Known rows, with every way that one mark hangs from another:
sabed[mizek[venez[dusov]] zumi[nabise]]: [ 0.12  3.07  0.58 -0.05 -0.77  0.04 -2.57  0.00  0.45 -1.13  0.80 -0.65
 -0.28  0.35  0.53  0.94  0.77  0.56  1.84 -1.58 -1.45]
venez[dusov mizek[sabed] vife[nabise pumol]]: [ 0.22  0.09 -0.03 -3.02 -0.16 -2.75 -2.72  0.30 -0.27  0.00 -0.40 -0.17
 -0.69  0.93 -1.22 -1.26  1.81  6.16 -0.19  1.64 -0.03]
bilaf[pumol[dusov sapot]]: [-0.89  0.57  0.58 -0.79  0.79 -0.47  1.52  0.02  0.45  0.16 -0.14 -0.18
  0.42  0.15  0.68 -0.54  0.91  2.10  0.48 -2.33  1.23]
dusov[venez[mizek[sabed[zumi]] vife[nabise]]]: [-0.25  1.92  0.24 -1.00 -1.10 -1.50 -1.46 -0.38 -0.32 -0.50  0.32 -0.93
 -1.15  0.82 -1.59  0.01 -0.05  2.46 -1.30  0.86  0.39]
mizek[sabed[zumi] venez[dusov]]: [ 0.34  5.22  0.51 -1.24 -0.71 -1.10 -3.68 -0.19 -0.31 -0.34  0.58 -1.36
 -0.72  0.44  1.50  0.08  0.86  2.27  0.87 -0.85  1.22]
pumol[bilaf dusov[venez] sapot]: [ 0.72  3.94  0.59  0.12  0.27 -0.82  0.51 -0.25  1.41  0.52 -0.01  0.66
  0.95  0.11  0.13 -1.46  0.30  0.48  0.65 -2.74  0.08]
dusov[venez[mizek[sabed[zumi[nabise]]] vife]]: [-0.36  1.93  0.23 -0.24 -1.44 -1.61 -1.34 -0.04 -0.24 -0.62  0.55 -1.13
 -1.71  0.49 -0.91  0.08 -0.23  0.95  1.06  1.01  0.40]
sabed[mizek zumi]: [-0.55  0.38  0.59 -0.96 -0.26  0.22 -0.35 -0.39  0.43 -0.69  0.52 -0.38
 -0.26  0.05 -0.68  0.94  0.54 -0.19 -0.19 -2.13 -0.59]
pumol[sapot]: [ 0.33  0.69  0.35 -0.48  0.19 -0.12  0.15  0.03  0.35  0.00  0.16 -0.12
  0.56 -0.05  1.07 -1.04  0.80  0.50  0.84 -1.64 -0.65]
zumi[nabise]: [ 0.10  0.39  0.18  0.41 -0.50  0.21 -0.56 -0.04 -0.22 -0.50  0.32 -0.28
 -0.19  0.12  0.41  0.31 -0.15 -0.03  2.18  0.54 -1.86]
vife[nabise pumol[bilaf sapot]]: [ 0.28  0.75  0.54 -1.40  0.26 -0.48  0.23 -0.27  0.49  0.29  0.24  0.12
  0.54  0.54 -0.89 -1.46  1.91  5.31 -1.00 -1.13 -2.05]
venez[dusov vife]: [ 1.02  0.31 -0.44 -0.61  0.33 -0.53 -2.66  1.03 -0.16  0.27 -0.30  0.39
 -0.09  0.02  0.37 -1.90  0.43  0.38  1.72  1.06  0.16]
sabed[mizek]: [-0.39 -1.07  0.23 -0.43 -0.02  0.15  0.38 -0.18  0.70 -0.64 -0.11  0.15
  0.13  0.11 -1.58  0.49  0.80 -0.72 -0.35 -1.21  0.58]
venez[mizek[sabed] vife[nabise]]: [-0.40  0.18  0.11 -2.38 -0.17 -1.39 -1.82 -0.33 -0.56 -0.42 -0.49 -0.88
 -1.18  0.77 -2.32 -0.69  1.46  3.38 -0.50  2.76 -0.09]
dusov[venez[mizek vife]]: [-0.15  0.30 -0.31  0.79 -0.82 -1.33 -0.17  0.40  0.18 -0.19  0.04 -0.15
 -1.04  0.33 -1.29 -0.33 -0.47  0.16 -0.28  1.41  1.12]
venez[mizek[sabed[zumi]] vife[pumol]]: [-0.75  0.22  0.27 -2.17 -0.72 -2.19 -0.82  0.21 -0.27 -0.11  0.15 -1.48
 -2.21  0.28 -1.87 -0.50  1.61  3.95  1.44  1.56  0.43]
mizek[sabed[zumi] venez[dusov vife[nabise]]]: [ 0.76  5.09  0.37 -1.83 -0.61 -0.65 -4.85 -0.08 -0.72 -0.44  0.37 -1.76
 -0.94  0.78 -0.01 -0.97  1.32  3.65  1.05  0.66  0.46]
venez[mizek vife]: [-0.39 -0.88 -0.35 -0.50  0.03 -1.08 -0.46  0.49 -0.01 -0.04 -0.43 -0.18
 -1.35  0.14 -1.43 -0.80  0.81  0.90  0.64  2.77  0.14]
bilaf[pumol]: [-1.37 -1.14  0.23 -0.14  0.44 -0.08  1.03  0.25 -0.19 -0.07  0.04 -0.29
 -0.75  0.13  0.32  0.20  0.49  1.35 -1.10 -0.10  1.73]
dusov[venez[mizek vife[nabise]]]: [-0.03  0.49 -0.24  0.24 -0.73 -1.09 -0.55  0.03 -0.01 -0.33 -0.03 -0.10
 -0.55  0.72 -1.67 -0.26 -0.35  1.65 -1.37  1.46  0.23]
dusov[venez[mizek[sabed] vife]]: [-0.40  0.97 -0.01 -0.17 -1.06 -1.73 -0.72  0.06  0.00 -0.31  0.06 -0.71
 -1.37  0.47 -1.43 -0.27 -0.07  0.68 -0.23  1.23  2.01]
pumol[bilaf dusov sapot]: [ 0.62  3.15  0.63 -0.85  0.94 -0.53  0.27 -0.23  1.22  0.64 -0.28  0.61
  0.93 -0.09  0.21 -1.72  1.29  0.90  1.46 -2.06 -0.72]
venez[dusov mizek]: [ 0.07  0.07 -0.23 -0.88  0.27 -2.18 -1.40  0.34  0.39  0.15 -0.33  1.27
  0.25  0.34  1.57  0.11  0.28  1.56 -1.04  0.30 -0.13]
mizek[sabed]: [-0.35  1.00  0.45 -1.50 -0.38 -0.71 -0.92 -0.48 -0.32 -0.23  0.04 -0.89
 -0.56  0.23 -0.34  0.08  0.67  0.90  0.29 -0.24  1.24]
bilaf[pumol[dusov[venez[vife]] sapot]]: [-0.63  1.11  0.43 -0.09  0.30 -0.57  1.29  0.34  0.47  0.09 -0.02 -0.48
 -0.01  0.25  0.03 -1.08  0.34  1.80  0.85 -1.95  2.05]

Rows:
[-0.95  1.29  0.53 -1.94 -0.46 -1.91 -0.77 -0.58 -0.14 -0.31  0.21 -0.69
 -1.14  0.32  0.08  0.92  0.82  2.00 -0.69  0.22  0.08]
venez[mizek[sabed[zumi]]]
[ 0.38  2.85  0.31 -0.88 -0.32  0.27 -2.98  0.05  0.25 -0.82  0.35 -0.79
 -0.31  0.52 -1.06 -0.17  1.14  1.66  0.37 -0.86 -0.48]
sabed[mizek[venez[dusov vife[nabise]]] zumi]
[ 0.14  2.02  0.45 -0.29 -0.14 -2.09  1.68  0.06  1.45  0.58  0.11  0.39
  0.31  0.24 -0.80 -0.96  0.91  3.48  0.47 -2.15  0.14]
vife[pumol[bilaf dusov[venez[mizek]] sapot]]
[-0.44  0.79  0.76 -0.61 -0.67  0.40 -0.80 -0.39  0.27 -1.11  0.81 -0.64
 -0.38  0.14 -0.39  1.20  0.48 -0.19  1.55 -1.75 -2.16]
sabed[mizek zumi[nabise]]
[ 0.65  3.31  0.00  0.48 -0.08 -0.33 -0.71  0.68  0.64  0.26 -0.07 -1.08
 -0.81  0.08 -1.73 -1.98  1.66  2.51  2.77  0.73  0.70]
mizek[venez[vife[pumol[bilaf dusov sapot]]]]
[ 0.40  1.42  0.35 -1.29  0.34 -0.65  0.50 -0.51  0.56  0.50 -0.26  0.37
  0.77  0.62 -2.34 -0.61  0.96  5.30 -0.65 -0.61 -1.58]
vife[nabise pumol[bilaf dusov]]
[-1.26  1.46  0.76 -1.03  0.07 -1.78  1.45 -0.28  0.60 -0.07  0.01 -0.50
 -0.10  0.51  0.30 -0.01  0.67  2.77 -0.54 -2.43  2.46]
bilaf[pumol[dusov[venez[mizek[sabed]]] sapot]]
[ 0.62  0.98  0.15 -0.73  0.35 -0.60  0.11  0.68  0.65  0.61 -0.22 -0.41
 -0.49 -0.10 -1.83 -2.58  1.68  2.54  2.87  0.03 -0.20]
venez[vife[pumol[bilaf dusov sapot]]]
[-0.35  2.77  0.67  0.24 -1.00  0.57 -1.39 -0.32  0.37 -1.28  0.86 -1.24
 -0.69  0.28 -0.56  1.30  0.78  0.23  1.92 -1.20 -1.38]
sabed[mizek[venez] zumi[nabise]]
[-1.35  0.45  0.25  0.16  0.11 -1.37  1.81 -0.05  0.44  0.01 -0.20  0.04
 -0.29  0.42 -0.29  0.80 -0.29  1.97 -1.36 -1.02  2.38]
bilaf[pumol[dusov[venez[mizek]]]]
[ 0.57  1.22  0.08  0.25 -0.64 -0.45 -0.33  0.25  0.28  0.06  0.35 -0.30
 -0.33  0.50 -1.80 -1.80  0.40  2.78 -0.25 -0.09  0.01]
dusov[venez[vife[nabise pumol[bilaf sapot]]]]
[ 0.64  1.93  0.62 -1.68  0.52 -0.76  0.58 -0.52  0.87  0.50 -0.11  0.28
  1.29  0.59 -1.39 -1.43  1.61  5.69 -0.07 -1.96 -2.04]
vife[nabise pumol[bilaf dusov sapot]]
[ 0.03  4.71  0.56 -0.63 -1.23 -0.11 -3.36 -0.06 -0.75 -0.82  0.70 -2.75
 -2.10  0.34 -0.59 -0.44  1.12  1.66  3.59  1.46  0.19]
mizek[sabed[zumi[nabise]] venez[vife]]
[-0.18  2.20  0.52 -0.49 -0.65  0.16 -0.89  0.22  0.63 -0.75  0.66 -1.56
 -0.97  0.13 -1.55 -0.46  1.82  1.64  1.84 -1.54  0.00]
sabed[mizek[venez[vife[pumol[sapot]]]] zumi]
[-0.22  4.71  0.64 -0.81 -0.91 -0.48 -2.24 -0.52 -0.43 -0.49  0.64 -2.09
 -1.27  0.32  0.15  0.47  0.89  1.71  0.84 -0.26  1.24]
mizek[sabed[zumi] venez]
[ 0.01  0.30 -0.06 -0.15 -0.90 -1.59  0.15  0.22  0.32 -0.18  0.21 -0.40
 -0.46  0.76 -1.64 -0.85  0.29  3.65 -0.81  0.38 -0.04]
dusov[venez[mizek vife[nabise pumol[sapot]]]]
[ 0.64  2.01 -0.14  0.46 -0.35 -0.46  0.15  0.09  0.48  0.18 -0.29 -0.15
  0.43  0.18 -1.58 -0.53 -0.88  0.06  1.46 -0.66  1.07]
pumol[dusov[venez[vife]]]
[ 0.36  1.55  0.51 -0.85  0.36 -1.11  1.30  0.12  1.18  0.71 -0.01  0.25
  0.48 -0.02 -0.74 -1.50  1.42  3.27  1.61 -2.15 -0.56]
vife[pumol[bilaf dusov sapot]]
[ 0.33  3.52  0.56 -0.20  0.28 -1.77  0.77 -0.32  1.57  0.46 -0.12  0.86
  0.68  0.23  0.01 -1.06  0.56  1.04 -0.03 -2.10  0.03]
pumol[bilaf dusov[venez[mizek]] sapot]
[ 0.16  1.11  0.21 -0.43  0.25 -1.00  1.20  0.07  0.91  0.69 -0.18  0.32
  0.12  0.00 -1.62 -0.64  0.77  2.93  1.00 -0.80 -0.09]
vife[pumol[bilaf dusov]]
[ 0.93  2.68 -0.48  0.65 -0.09 -0.25 -2.91  0.91 -0.04 -0.01 -0.12 -0.47
 -0.51  0.20  0.19 -1.43  0.68  0.91  1.75  1.50  1.14]
mizek[venez[dusov vife]]
[-0.17  1.98  0.39 -0.66 -0.66  0.37 -1.31 -0.06  0.28 -0.87  0.48 -1.47
 -0.91  0.49 -2.55  0.06  1.48  2.68  0.74 -0.61 -0.40]
sabed[mizek[venez[vife[nabise pumol]]] zumi]
[ 0.06  2.84  0.21  0.30  0.10 -1.61  0.59 -0.32  1.18  0.46 -0.33  1.00
  0.13  0.27 -1.06 -0.05 -0.27  0.59 -0.75 -0.40  0.66]
pumol[bilaf dusov[venez[mizek]]]
[ 0.85  2.74 -0.33  0.58 -0.11 -0.73 -2.45  1.10  0.31  0.26 -0.02 -0.35
 -0.92  0.19 -0.51 -1.93  1.44  2.48  1.81  1.56  0.99]
mizek[venez[dusov vife[pumol[bilaf]]]]
[-0.13  0.66  0.00  0.44 -0.72 -1.85  0.45  0.59  0.71  0.13  0.25 -0.10
 -1.18  0.27 -1.36 -1.29  0.61  2.03 -0.01  0.59  0.82]
dusov[venez[mizek vife[pumol[bilaf sapot]]]]
[ 0.61  2.60 -0.19  0.20 -0.32  0.01 -1.04  0.27  0.06 -0.06 -0.22 -1.27
 -0.28  0.56 -2.60 -1.03  0.98  3.85  1.55  1.39  0.16]
mizek[venez[vife[nabise pumol[dusov]]]]
[-0.64  2.18  0.48 -0.17 -1.44 -1.86 -0.63 -0.54  0.00 -0.64  0.72 -0.71
 -0.96  0.57  0.18  1.24 -0.57  1.13 -0.40 -0.35  0.24]
dusov[venez[mizek[sabed[zumi[nabise]]]]]
[-0.81  1.27  0.54 -0.07  0.29 -0.72  1.71  0.02  0.61  0.06  0.10 -0.19
  0.41  0.29  0.68 -0.35  0.17  1.87 -0.09 -2.86  1.98]
bilaf[pumol[dusov[venez] sapot]]
[-0.63  1.25  0.19 -0.13 -1.08 -1.95  0.00 -0.41  0.22 -0.37  0.24 -0.29
 -0.73  0.55 -0.38  0.84 -0.45  0.80 -1.66 -0.16  1.83]
dusov[venez[mizek[sabed]]]
[ 0.04  3.30  0.16 -0.47 -0.71 -0.32 -2.45  0.09 -0.41 -0.43 -0.04 -2.11
 -1.62  0.33 -1.54 -1.00  1.40  1.26  2.09  1.87  2.36]
mizek[sabed venez[vife]]
[-0.16  2.55  0.52  0.16 -0.96  0.75 -1.98  0.05  0.18 -1.25  0.71 -1.58
 -1.34  0.23 -1.38  0.34  1.07  0.03  2.90 -0.03 -1.21]
sabed[mizek[venez[vife]] zumi[nabise]]
[ 0.39  0.84 -0.05 -0.42 -0.24 -0.17 -1.81  0.43  0.59 -0.63 -0.15 -0.36
 -0.05  0.61 -2.25 -0.66  1.67  2.61  0.30 -0.11  0.78]
sabed[mizek[venez[dusov vife[nabise pumol]]]]
[ 0.44  0.65 -0.10 -0.44  0.23 -0.54  0.08  0.65  0.44  0.61 -0.36 -0.23
 -0.71 -0.07 -2.59 -1.95  1.13  2.26  2.55  1.14  0.20]
venez[vife[pumol[bilaf dusov]]]
[ 0.31  1.06 -0.11  0.09 -0.13 -0.01 -2.01  0.55  0.68 -0.64 -0.23 -0.24
 -0.30  0.27 -1.50 -0.66  1.41 -0.02  0.95  0.03  1.47]
sabed[mizek[venez[dusov vife]]]
